Known rows, with every way that one mark hangs from another:
[bego [mugop [zemek vurefut]]]: [ 2.26  0.76  1.97 -1.16 -0.47  0.96 -1.89  3.24 -2.22 -2.47  1.12  3.15
  0.75  2.05  2.00  1.07  0.29  1.74 -2.30  1.81  1.92 -0.66  2.47 -3.70
 -0.74  1.25  1.54 -4.70 -1.93  1.17 -0.42 -0.76  2.04 -0.39  0.24]
[mize tani zemek]: [ 0.00 -0.28 -1.70  0.59  1.35 -0.61  0.65  3.43  0.94  3.61  1.09 -1.04
  0.18 -2.11 -0.28  0.97 -0.28  0.13  1.67 -0.50 -0.37  0.72 -1.28 -2.20
 -1.24 -0.15 -2.57 -0.78  0.67 -0.82 -0.09  4.92  0.96  1.12  1.40]
[bego [mugop [zemek [vurefut [tani mize]]]]]: [ 1.73  2.71  2.02 -0.42 -2.08 -0.42  0.11  8.76 -3.12 -0.25 -1.76  2.30
 -0.98  0.01  1.73  2.16 -0.97  1.00 -0.30  1.23 -0.04 -0.73  1.34 -4.14
  0.23  0.63  2.95 -4.01 -2.84  0.43 -0.43 -1.19 -0.15 -0.57  2.48]
[zemek mugop [vurefut [tani mize]]]: [ 1.91  3.87  1.00 -0.29 -1.81 -1.81  1.59  8.51 -3.39 -1.63 -1.47  1.90
 -1.45  0.98  0.84  0.71 -1.43  1.94 -0.41  0.46 -1.39 -0.72 -0.44 -3.66
 -0.32  1.40  3.02 -0.56 -2.94  2.31 -1.51 -1.08 -2.86 -0.99  2.32]
[tani mize [vurefut bego zemek]]: [-3.90 -1.60 -0.83  2.20 -3.67 -0.72  1.54  0.09  0.19  0.14 -0.68 -1.10
 -1.39 -3.82 -5.01  1.74 -1.12 -1.45 -1.30 -0.69 -1.12 -1.12 -1.32 -7.44
 -1.41  0.18  3.39 -4.71 -0.73 -0.06 -0.26 -2.79  1.00  1.77  0.80]
[tani [mize zemek]]: [ 0.60  1.12  0.62 -0.48 -1.39 -1.17  0.89  3.55 -0.90  2.05 -0.71  0.76
 -0.38 -3.64 -1.91  3.54 -0.85 -0.64 -0.40 -0.81  1.25 -1.14  0.03 -3.70
  0.82 -0.47  1.64 -1.72  0.53 -1.23  1.13  2.31  0.09  1.99  2.55]
[tani mize [vurefut bego [zemek mugop]]]: [-2.25 -0.15 -0.47  1.53 -4.09 -0.89  1.18  1.91 -1.03 -2.24  1.14  1.16
 -1.78 -2.61 -3.17  1.33 -0.42  0.01 -2.89 -0.47 -2.00 -1.00 -2.36 -8.26
 -2.72  1.95  4.10 -4.28 -2.11  0.78 -1.30 -2.05 -0.08  1.39  0.28]
[mugop [zemek [vurefut bego]]]: [-0.37 -0.32 -2.38  0.15 -0.79  0.32  0.75  1.00  0.75 -0.50  1.65  0.51
  2.29  0.32  0.00 -0.42 -0.27  0.74 -1.29  1.56  1.64 -1.43  1.77 -5.34
 -0.66 -1.75  2.06 -4.07 -2.25  0.98 -1.96 -2.34  1.29 -1.10  0.17]
[rofu [mugop [zemek [vurefut bego]]]]: [ 0.40 -0.48 -0.28  1.54 -0.41  0.06  0.73  1.73  0.97 -2.97  2.90  3.23
  2.28 -1.48  0.34 -0.08  0.25  1.41 -3.67  0.98  2.89 -2.37  2.11 -7.10
 -1.41 -0.08  2.64 -3.47 -3.02  1.46 -2.19 -3.39  2.54 -1.56 -0.98]
[tani [vurefut bego zemek]]: [-3.92 -2.53 -2.04  1.57 -1.89  0.58  1.20 -1.80  0.70  0.58  2.02 -0.53
 -0.57 -1.56 -3.95  0.53 -0.02 -0.80 -1.25 -0.44 -1.61 -0.79 -1.36 -6.41
 -2.54  0.87  1.76 -5.01 -0.81  1.01 -1.63 -1.93  1.04  0.68 -0.75]
[zemek [vurefut tani]]: [-0.38  1.55 -0.26 -0.09  0.16 -0.14  1.43  4.80 -1.70  0.76 -0.70 -0.20
 -0.31  2.33  0.55 -0.74 -0.96  1.57  1.39  1.07 -0.98 -0.43  0.30 -1.67
 -0.35 -0.30  0.53 -1.41 -1.82  2.55 -1.77 -1.16 -1.62 -1.74  1.31]
[rofu [mugop zemek]]: [ 1.12 -0.79  0.72  0.60 -0.31 -0.23 -0.16  1.14  1.60 -1.55  1.17  3.83
  1.32 -3.47  1.23  1.29  0.63 -0.09 -2.32 -0.21  2.48 -1.58  2.50 -3.04
 -1.71  1.21  0.96  0.23 -1.57 -0.14  0.64  0.64  1.62 -0.85 -1.12]
[bego mugop]: [ 2.21  0.62  2.53 -0.12  0.20  1.19 -1.49  1.58 -2.00 -1.78  1.02  1.98
 -1.15  0.76  1.66  0.25  1.00  1.31 -1.43  0.37 -0.64  0.31 -0.71 -0.68
  0.50  1.56  0.49 -2.61 -0.49 -0.35 -0.61 -0.84  0.93  0.76  0.01]
[rofu [mugop [zemek vurefut]]]: [ 1.08  0.06  1.24  0.34 -0.41 -0.67 -0.03  1.99  0.22 -3.02  1.16  4.41
  1.79 -1.07  0.97  0.99 -0.35  1.16 -3.34  1.11  3.48 -2.10  3.84 -5.12
 -1.55  1.64  1.17 -1.55 -2.23  1.87 -0.40 -0.86  2.12 -1.40 -0.55]
[vurefut [bego [mugop zemek]]]: [ 1.32 -0.64  0.06  0.16 -0.34  1.58 -0.90  1.65  0.27 -1.57  2.65  0.83
  1.02 -1.20  1.82 -0.09  1.74  0.95 -1.64  0.69 -0.21 -0.33 -0.31 -3.43
 -0.45 -0.19  2.11 -4.97 -1.86 -1.00 -1.71 -1.66  1.83 -0.22 -0.79]
[mize [tani [vurefut bego]] [zemek mugop]]: [-1.21 -0.68 -3.09  0.59  0.84 -1.64  0.07  4.81  0.66  2.34  4.13  1.69
 -1.44 -2.07 -2.12  0.71  0.07  1.36 -1.53  0.57 -1.88 -0.18 -4.16 -6.80
 -2.85  1.35 -0.73 -3.64 -0.89  0.95 -1.74  1.85  0.77  0.69  0.45]

Rows:
[ 1.46  0.97  1.02  0.60 -0.02  1.30 -0.47  2.55 -2.87 -2.89  2.66  1.91
  0.38  2.97  0.70 -1.22  0.80  3.23 -2.66  1.24 -0.46 -0.46 -0.86 -4.71
  0.39  0.38  2.38 -6.17 -2.18  1.41 -3.22 -4.75  1.70  0.24 -0.06] => [zemek [vurefut [bego mugop]]]
[ 1.67  2.97 -0.43  0.14 -1.66 -1.27  1.72  5.92 -2.49 -1.83  2.49  3.05
  0.65 -0.88 -1.14  1.61 -0.35  2.41 -3.09  0.46  0.69 -1.80 -1.09 -8.90
 -0.56 -0.08  3.75 -5.01 -2.57  1.38 -2.52 -1.07  0.09  0.56  2.52] => [tani [mize [zemek mugop [vurefut bego]]]]
[ 1.33  0.72  0.33  0.97 -1.68  0.44  0.98  7.36 -0.79  1.08 -0.44  0.12
 -0.55 -3.39  1.75  1.14  0.03  0.14  0.37  0.07 -2.12 -0.49 -1.27 -3.82
  0.32 -0.91  4.03 -4.02 -3.02 -1.71 -1.43 -1.96 -0.51 -0.13  1.67] => [vurefut [bego [mugop zemek]] [tani mize]]
[-2.42  0.15 -1.53  2.79 -2.94  0.12  4.06  4.40 -0.82  1.61 -1.41 -4.13
 -0.03 -3.81 -1.06  0.09 -0.66 -1.24  2.36 -1.84 -3.63 -0.42 -1.57 -5.16
 -1.37 -1.41  3.33 -3.19 -2.01 -0.83 -2.64 -0.50 -1.79  0.01  1.52] => [vurefut bego [tani mize] zemek]
[ 1.11  1.70 -0.74  0.44 -0.58 -0.02  0.48  2.48 -1.67 -3.73  3.36  2.35
  0.82  2.73  0.52 -1.95  0.33  3.02 -3.00  1.26 -0.16 -0.81 -0.81 -5.33
 -0.99  0.22  2.79 -3.28 -2.93  2.53 -3.34 -3.02 -0.01 -1.01 -0.26] => [zemek mugop [vurefut bego]]
[ 0.92  1.49  1.03  1.73 -1.35 -0.07  0.90  7.11 -2.02  0.57 -0.49 -0.67
 -1.63 -1.83  1.13 -0.21  0.11  1.21  0.62 -0.42 -3.34  0.17 -3.20 -2.81
  1.31 -0.77  3.95 -3.52 -2.24 -0.95 -2.14 -3.47 -0.91  0.31  1.66] => [vurefut [bego mugop] [tani mize]]
[-0.49 -0.23 -1.54  0.98 -1.58  1.81  2.13  0.35 -0.99 -3.00  3.83 -0.37
  1.37 -0.32  0.65 -1.32  1.44  0.95 -1.56 -1.27 -2.58 -0.18 -1.44 -5.66
 -3.57  1.44  2.78 -3.66 -2.16  0.39 -3.43  0.31  0.10  0.07 -1.08] => [vurefut bego [zemek mugop]]
[ 2.07  2.36  0.48 -0.77 -1.55 -1.65  0.80  5.50 -1.92 -0.60  0.83  3.33
 -0.59 -3.01 -0.51  2.96 -0.11  0.62 -2.01 -0.78  0.20 -1.14 -0.58 -4.92
 -0.89  1.71  2.78 -1.53 -0.91 -0.26  0.21  2.64 -0.98  1.66  2.12] => [tani [mize [zemek mugop]]]
[-1.00  0.31 -2.88  0.30 -0.03  0.18  2.12  4.72  0.51  1.14  0.87 -0.32
  1.78  0.30  0.91 -0.61 -0.50  0.83  1.13  1.22 -0.31 -1.23  0.61 -4.64
 -1.13 -1.72  2.16 -3.86 -3.18  1.17 -2.86 -1.85 -0.58 -2.74  0.62] => [mugop [zemek [vurefut bego tani]]]
[ 1.66  2.65 -0.15 -0.50 -0.07 -0.19  1.03  6.62 -3.10 -1.92  0.87  2.09
 -0.34  3.23  1.71 -0.92 -0.23  2.48 -0.40  1.00 -1.79 -0.53 -0.43 -2.73
 -1.52  1.82  1.62 -1.25 -2.97  3.15 -2.87 -0.36 -2.26 -2.33  0.79] => [zemek mugop [vurefut tani]]
[-1.34 -0.31  0.18 -0.47 -1.79 -2.53 -0.16  3.46 -0.69  3.00 -1.01  2.26
 -2.29 -4.15 -4.93  4.57 -1.62 -0.92 -1.53 -0.33  1.26 -1.55 -0.44 -5.27
  0.29  0.75  1.44 -2.74  1.08  0.43  2.07  0.76  0.45  2.26  2.44] => [tani [mize zemek] vurefut]
[-2.49 -1.42 -1.32  0.94 -2.11  0.59  1.12  0.05 -0.47 -2.06  3.46  1.06
 -0.88 -0.61 -2.38  0.30  1.06  0.73 -2.89 -0.28 -2.33 -0.87 -2.32 -7.62
 -4.10  3.04  2.72 -4.59 -1.89  1.91 -2.76 -1.13  0.69  0.39 -1.36] => [tani [vurefut bego [zemek mugop]]]
[ 1.21  2.65  1.46  1.74 -1.35  0.10  1.22  8.70 -3.36 -0.62 -0.57  0.65
 -1.33  0.75  0.50 -0.29 -0.63  2.41 -0.41  0.66 -2.58 -0.39 -1.82 -5.11
  1.47 -0.73  4.17 -5.56 -3.50  0.87 -3.11 -5.16 -0.33 -0.23  2.19] => [zemek [vurefut [bego mugop] [tani mize]]]
[-4.07 -2.61 -3.10  2.82 -0.90 -0.53  1.21  0.61  1.75  2.66  1.67 -2.87
 -1.19 -1.81 -3.19 -0.39 -0.66 -0.84  0.61 -0.08 -2.46  0.62 -2.78 -5.81
 -3.23 -0.09 -0.96 -3.51 -0.57  0.09 -1.44  0.29  1.53  0.57 -0.51] => [mize [tani [vurefut bego zemek]]]
[-3.40 -2.05 -1.76  1.64 -1.25 -1.10  0.18  0.87  0.76  2.27 -0.20 -1.97
 -1.62 -1.39 -2.34  0.98 -1.21 -1.28  1.28 -0.06 -1.60  0.77 -1.40 -3.65
 -3.74  2.14 -2.46 -1.65  0.27  0.43 -0.05  2.19  1.42  1.13  0.05] => [mize [tani [vurefut zemek]]]
[ 1.73  2.99 -0.89 -1.70  0.74 -0.06  1.59  8.39 -3.65  0.14  2.77  3.15
  0.05  1.51  0.98  1.01  0.24  2.81 -0.47  0.25 -1.37 -1.17  0.10 -5.53
 -1.91  2.58  1.37 -3.42 -2.41  3.56 -2.74  2.51 -2.30 -1.25  1.88] => [mize [zemek mugop [vurefut tani]]]
[-1.97 -1.54 -1.75  0.07  1.03 -1.82 -0.67  3.25  1.23  5.33  0.86  0.41
 -1.72 -2.05 -3.06  2.32 -1.05 -0.18  0.93  0.23 -0.26  0.05 -1.94 -3.77
 -1.84  0.98 -3.15 -1.84  1.19  0.67  0.98  3.60  1.21  1.12  1.12] => [mize [tani vurefut] zemek]
[ 0.40  0.50  0.51  0.47 -0.01 -0.39  1.34  5.70 -0.50 -0.43  0.34  3.22
  0.78 -0.94  1.71  0.67 -0.37  1.05 -1.11  0.96  1.63 -2.13  2.63 -4.58
 -1.80  1.49  1.64 -1.66 -2.90  2.34 -1.53 -0.41  0.22 -2.68  0.13] => [rofu [mugop [zemek [vurefut tani]]]]
[-0.51  0.22 -1.76 -0.01  0.64  0.64  1.59  2.42 -0.91  0.72  3.25  1.17
  1.86 -0.14 -1.85  0.21  0.21  1.63 -1.56  0.65  1.08 -1.60  0.45 -6.83
 -0.25 -1.35  1.51 -5.76 -1.27  1.73 -2.88 -0.86  0.97  0.29  1.12] => [mize [zemek [vurefut bego]]]
[-0.61 -1.40 -1.06  1.10  1.28 -0.27 -1.00  5.33 -0.22  3.17  3.41  1.40
 -2.03 -1.89 -1.86  1.21  0.56  1.32 -1.10  0.34 -1.71  0.16 -3.89 -6.45
 -1.39  1.20 -0.84 -6.46 -0.36  0.33 -1.56  0.42  2.37  1.79  0.53] => [mize [tani [vurefut [bego mugop]]] zemek]
[ 0.22  1.16  0.30 -1.10 -1.93 -2.43 -0.47  5.26 -1.78  0.85  0.67  4.62
 -2.59 -3.08 -3.69  4.55 -0.66  0.63 -3.25 -0.09  0.33 -1.64 -1.22 -6.42
 -1.21  2.76  2.22 -2.74 -0.46  1.47  1.17  1.27 -0.37  1.86  2.07] => [tani [mize [zemek mugop]] vurefut]
[ 1.28  1.25 -0.29  1.06  1.65  0.49  0.01  6.36 -1.82  0.81  3.49  1.07
  0.63  0.75  0.90 -0.25  0.49  2.87 -0.43  0.84 -0.86  0.15 -2.10 -7.15
 -0.53 -0.07 -0.67 -6.77 -1.71  0.91 -3.21  0.37  2.22  0.76  1.53] => [mize tani [zemek [vurefut [bego mugop]]]]
[-0.08 -0.04 -1.01  1.70  0.03 -0.03  1.98  5.45  0.31 -0.48  1.86  2.19
  1.73 -1.70  1.41 -0.63 -0.07  1.40 -1.32  0.77  0.73 -2.18  1.24 -6.69
 -1.44  0.13  2.49 -3.12 -3.98  2.13 -3.45 -2.52  0.19 -2.70 -0.20] => [rofu [mugop [zemek [vurefut bego tani]]]]
[-2.16 -1.54 -2.60  2.48 -1.21 -0.33  1.02  2.21  0.59 -0.27  3.17 -1.16
 -1.27 -0.79 -1.61 -0.57  0.12  0.45 -1.42 -0.19 -3.04  0.68 -3.51 -7.18
 -4.73  1.98 -0.20 -3.20 -1.86  0.94 -2.46  0.71  0.78  0.33 -1.01] => [mize [tani [vurefut bego [zemek mugop]]]]
[-0.50  1.71 -1.27 -1.23  1.06  0.19  1.89  6.59 -2.43  3.17  0.72  0.96
  0.50  0.16 -0.56  1.02 -0.38  1.31  1.44  0.50 -0.10 -1.35  0.67 -4.40
 -0.44  0.47  0.47 -3.73 -1.07  2.40 -2.23  1.98 -1.08 -0.81  2.32] => [mize [zemek [vurefut tani]]]
[-1.36  0.96 -1.82  1.18  0.38  0.48  2.47  4.56 -0.92  0.99  0.92 -1.00
  0.47  1.47  0.15 -2.14 -0.67  1.51  1.42  0.75 -1.99 -0.80 -1.04 -3.63
  0.15 -1.77  1.79 -3.32 -2.71  2.08 -3.66 -3.25 -1.23 -2.06  0.72] => [zemek [vurefut bego tani]]
[-0.30 -1.81 -0.36 -0.44 -0.51  0.78 -2.12  1.74  0.17 -0.18  2.62  2.89
 -0.99 -1.31 -1.10  1.36  0.86  0.79 -2.88  1.58 -0.40 -0.83 -1.15 -5.03
 -0.91  0.93  1.87 -5.96 -1.55  0.52 -0.78 -3.30  2.45  0.26 -1.02] => [tani [vurefut [bego [mugop zemek]]]]
[-0.42  0.65 -1.04 -0.07 -2.10 -2.01  0.38  4.90 -1.23  0.55  2.40  3.87
 -1.96 -3.87 -4.22  3.02 -0.51  0.93 -3.34 -0.10 -0.28 -1.91 -2.61 -8.30
 -0.92  1.07  3.31 -4.57 -1.24  0.96 -0.67 -1.31 -0.11  1.70  1.59] => [tani [mize [zemek mugop]] [vurefut bego]]
